Each row was made from one walk, in order. Every step used is in the known rows, and no mark comes twice. Write each row's walk.
Known rows:
maba mutel peno mesin biral tavo: [ 23   1   2   1   7   2  -8  14  10   4  -5  -1   7  -8   3  -2   3   2
   3  -2 -12  -8   5  -3  -3]
mesin peno: [ 6 -4  6 -1  0  4 -5  6  3  1 -5 -2 -3 -1  2 -1  0 -5 -4  2 -2 -8  5 -7
  7]
maba mutel peno mesin: [ 11  -2  -4   4   1  -2  -4  11   2   6  -4  -2   4  -6   2  -6   4   7
  -2   3   5 -10   3  -6  -5]
rokesa tezu mesin: [  5   7  -1  -2  -7   0  -3  -5  -5   4  -6   1  -1   2   8   0   1  -9
 -10   3   3   2   4   7   5]
peno mesin: [ 10   1   3   0   0   1  -6   3 -12   2  -4   0   0  -8   4  -9   5   2
   0   3   4  -3   4  -4   2]
zole rokesa: [ -2  -2   6  -2   2   4 -11   0 -18  -1  -3  -1   0   8   2  -6  -1  -8
  -3   3  -7  -2   5   3   5]
lada mesin zole rokesa: [ -2  -6   3  -2   2   7 -12   2 -25  13  -7  -3  -2   3   1  -7   5  -5
   5   3   2  -1   3  -6   6]
maba mutel peno: [ 4 -3 -4  4  1  0 -5 10 14  4 -2 -1  4  2  2  2 -1  3 -6  3  1 -6  4 -4
 -2]
mutel peno mesin: [  7  -4   0   3   0   1  -3  11 -12   6   1  -2   0 -11  -3  -7   2   3
   3   2   3  -7   2  -6   0]
mesin biral rokesa tezu: [  2   4   5  -4   6   4  -6   2 -12   3  -2  -6   3  10  11   5  -2 -16
  -8   2 -15  -2   4  19   3]
zole rokesa tezu mesin: [  0   5   2  -3  -5   1  -7  -6 -23   3  -7   1  -1  10   7  -4  -1 -14
  -8   3  -5  -1   5  11   5]
biral rokesa zole: [  0   0   3  -2   6   2  -5   3 -11   0  -2  -4   5  11   6  -2   2 -11
  -2   5  -6  -6   1   0   1]
tezu mesin: [ 6  3 -2 -1  0  1 -4 -3  0  1 -7  6  0 -2  2  0  2 -5 -4  4  2  0  4  0
  6]
maba mutel peno mesin zole tavo: [ 13  -8  -5   2   7   1  -9  16  20   8  -7  -2   3  -7   4  -9   7  -3
  -3  -1   5  -6   6 -11  -3]
tezu mesin zole tavo: [  9  -4  -2  -4   6   3  -9   1  17   2 -10   6  -1  -5   4  -3   4 -16
  -5  -1   0   4   7  -5   8]
rokesa zole: [ 5  1  2  0 -2  2 -4  1 -2  2 -2 -2  2  1  4 -3  2 -2 -3  2  0  0  3 -5
  1]
lada mesin: [ 4  2  2  0 -2  3 -7 -1 -7  9 -5 -3 -1  2  1 -5  4  2  3  2  9 -2  2 -7
  6]
biral tavo: [10  2  9 -1 -2  6 -9  2  6 -4 -3  2  2  0  4 -4  1 -8 -1 -1 -6  1  6 -8
  5]
mutel peno mesin lada: [  8  -9   1   1  -7   3  -3   8 -13   5  -4   0  -6  -6  -3  -4   1   3
  -2   2   0  -4  -1 -10   0]
maba mutel peno mesin biral: [16 -1 -5  2  8 -2 -6 13  4  9 -4 -2  4 -9  2  0  3  6  0  1 -6 -8  4  4
 -4]
lada mesin biral rokesa zole tavo: [  9   1   5  -5  14   2  -9   3   5   7  -8  -8   5  15   3  -4   4 -15
   4  -1  -8  -6   1   4   5]
biral rokesa: [ -3   0   4  -2   7   4  -7   2  -9  -2  -2  -1   3   9   5  -1   0 -11
  -4   5  -6  -6   3   3   4]
biral mesin: [  0  -2   3   4  -6   2  -6   1  -2  -2  -3  -1  -3  -4   3  -1   2 -12
   2   2   2   0   5   2   2]
mesin biral: [  9   1   2  -2   7   3  -8   2   3   2  -3   0   1  -4   2   4  -1  -4
  -3   0 -11   2   5   6   5]
lada mesin biral rokesa: [  3   2   4  -3  12   4  -8   2 -13   9  -5  -6   3   9   2   2   2  -7
   4   2  -8  -6   1   8   7]
rokesa zole mesin biral tavo: [ 19   1   7  -1   2   1  -4   3   4  -4  -5   1   4   0  11  -9   0  -6
   7  -1 -13   2   4  -3   1]
lada mesin biral tavo: [16  4 10 -3  4  6 -9  1  1  6 -6 -2  3 -1  2 -1  4 -4  8 -3 -7  0  3 -4
  8]

Which walk is each row?
[ -3  -4   3  -3  -4   7 -10   2 -23   6  -4  -4  -2   5  10  -4   0 -14
  -7   2  -6   3   6   5   3] -> mesin zole rokesa tezu
[ 10  -3   4  -2  -5   3  -6   0 -13   2  -8   1  -5  -3   3  -7   4   1
  -5   2   2   0   2  -8   2] -> peno mesin lada
[  7 -10  -3   2   1   5  -4  14 -12  11   0  -1  -2 -17   0  -4   4   0
   4   2   2  -3   2 -10  -1] -> mutel peno mesin zole
[ 9 -2  1 -3  0  0 -3  3  3  2 -8  3 -3 -3  1  0  1 -7 -3  4  0 -8  4 -5
  9] -> tezu mesin peno
[  0   6   1  -3   0   1  -3  -3 -14   3  -5   0   2  11  10   1   1 -17
  -9   5  -2  -5   3  13   5] -> biral rokesa tezu mesin
[ 10 -11   0   0   6   4  -7  15   7   7  -3  -1  -1 -13  -1  -9   4  -8
   2  -2   3  -3   5 -11   2] -> mutel peno mesin zole tavo
[ 10  -7   3   1  -3  -2   1   7  -2  -1  -6  -1  -2   2   7 -11   1  -2
   3   4   3  -9   2 -11   2] -> rokesa zole mesin peno
[ -2  -8   2  -3   3   7 -12   3 -19   4  -3   0  -1   0   4  -4   1 -10
  -1   3  -9   2   5  -1   4] -> mesin zole rokesa
[ 15   2   3  -2   7   1  -7   3  -9   4  -4  -1   1 -12   4  -3   3   0
   0   0  -7  -1   4   6   2] -> peno mesin biral
[  7  -7   5   1  -3  -1  -2   6   0  -3  -6   1  -4   0   7 -11   0  -1
   2   4   3  -9   4  -8   6] -> zole mesin peno
[  6  -3   6  -1  -3   3  -5   5  -3  10  -8  -5  -4   2   0  -4   4   0
   3   2   8 -11   2 -12   9] -> lada mesin peno
[  4  -7   3  -3   4   5 -12   6 -31   7  -6  -1   0  -7   4 -11   6  -5
   2   3  -4  -2   5  -3   2] -> peno mesin zole rokesa
[ 10  -5   0  -1   3   4  -7   6 -12   8  -5   0  -1 -15   6  -7   7  -1
   0   2   3   0   4  -8   1] -> peno mesin zole
[  7   3   0  -3 -12   1  -3  -7  -6   4 -10   3  -7   6   8   2   0 -10
 -14   2   0   5   2   3   5] -> rokesa tezu mesin lada
[  3  -3   4  -2  -3   5  -9   4 -35   9  -5  -5  -2  -3  10 -12   5 -10
  -4   2  -2   0   6   4   0] -> peno mesin zole rokesa tezu
[ -1   0  -3  -4   2   4  -4   1 -15   8  -6   0   1   4  11   3   3 -19
  -8   5  -3  -1   3   8   4] -> biral rokesa tezu mesin zole
[  1  -5  -2  -4   5   5 -10   0 -20   5  -8   5  -1  -1   3  -2   3 -13
  -2   4  -7   2   5   0   6] -> tezu mesin zole rokesa
[  6   0   2  -1   6   2  -3  12 -23   8   1  -8   3  -1   5   0   0  -9
   0   2 -11 -10   1  16  -1] -> mutel peno mesin biral rokesa tezu
[  9   4  -2  -5  14   0  -4   0  -8   3  -6   1   6   6   4   6   1 -14
  -1   4 -17  -5   1  12   4] -> tezu mesin biral rokesa zole
[12 -1  1  0  4 -2 -2  2 -3  0 -4  1  1 -1  9 -6  0 -2  3  1 -8  2  2  3
  1] -> rokesa zole mesin biral
[ -3   2   6  -1  -7   4  -9  -2 -23   1  -3  -4  -1  12   8  -6  -2 -12
  -9   2  -6   0   6  10   3] -> zole rokesa tezu
[ 15   3   9  -3   6   7 -10   3   9  -2  -3   1   3  -3   5   1   0  -9
   1  -3 -17   3   6   1   6] -> mesin biral tavo
[  6 -10  -4   2   5   3  -9  15 -17  11  -5  -2   3  -5   2  -8   5   0
   1   4  -4  -8   4  -5  -5] -> maba mutel peno mesin zole rokesa
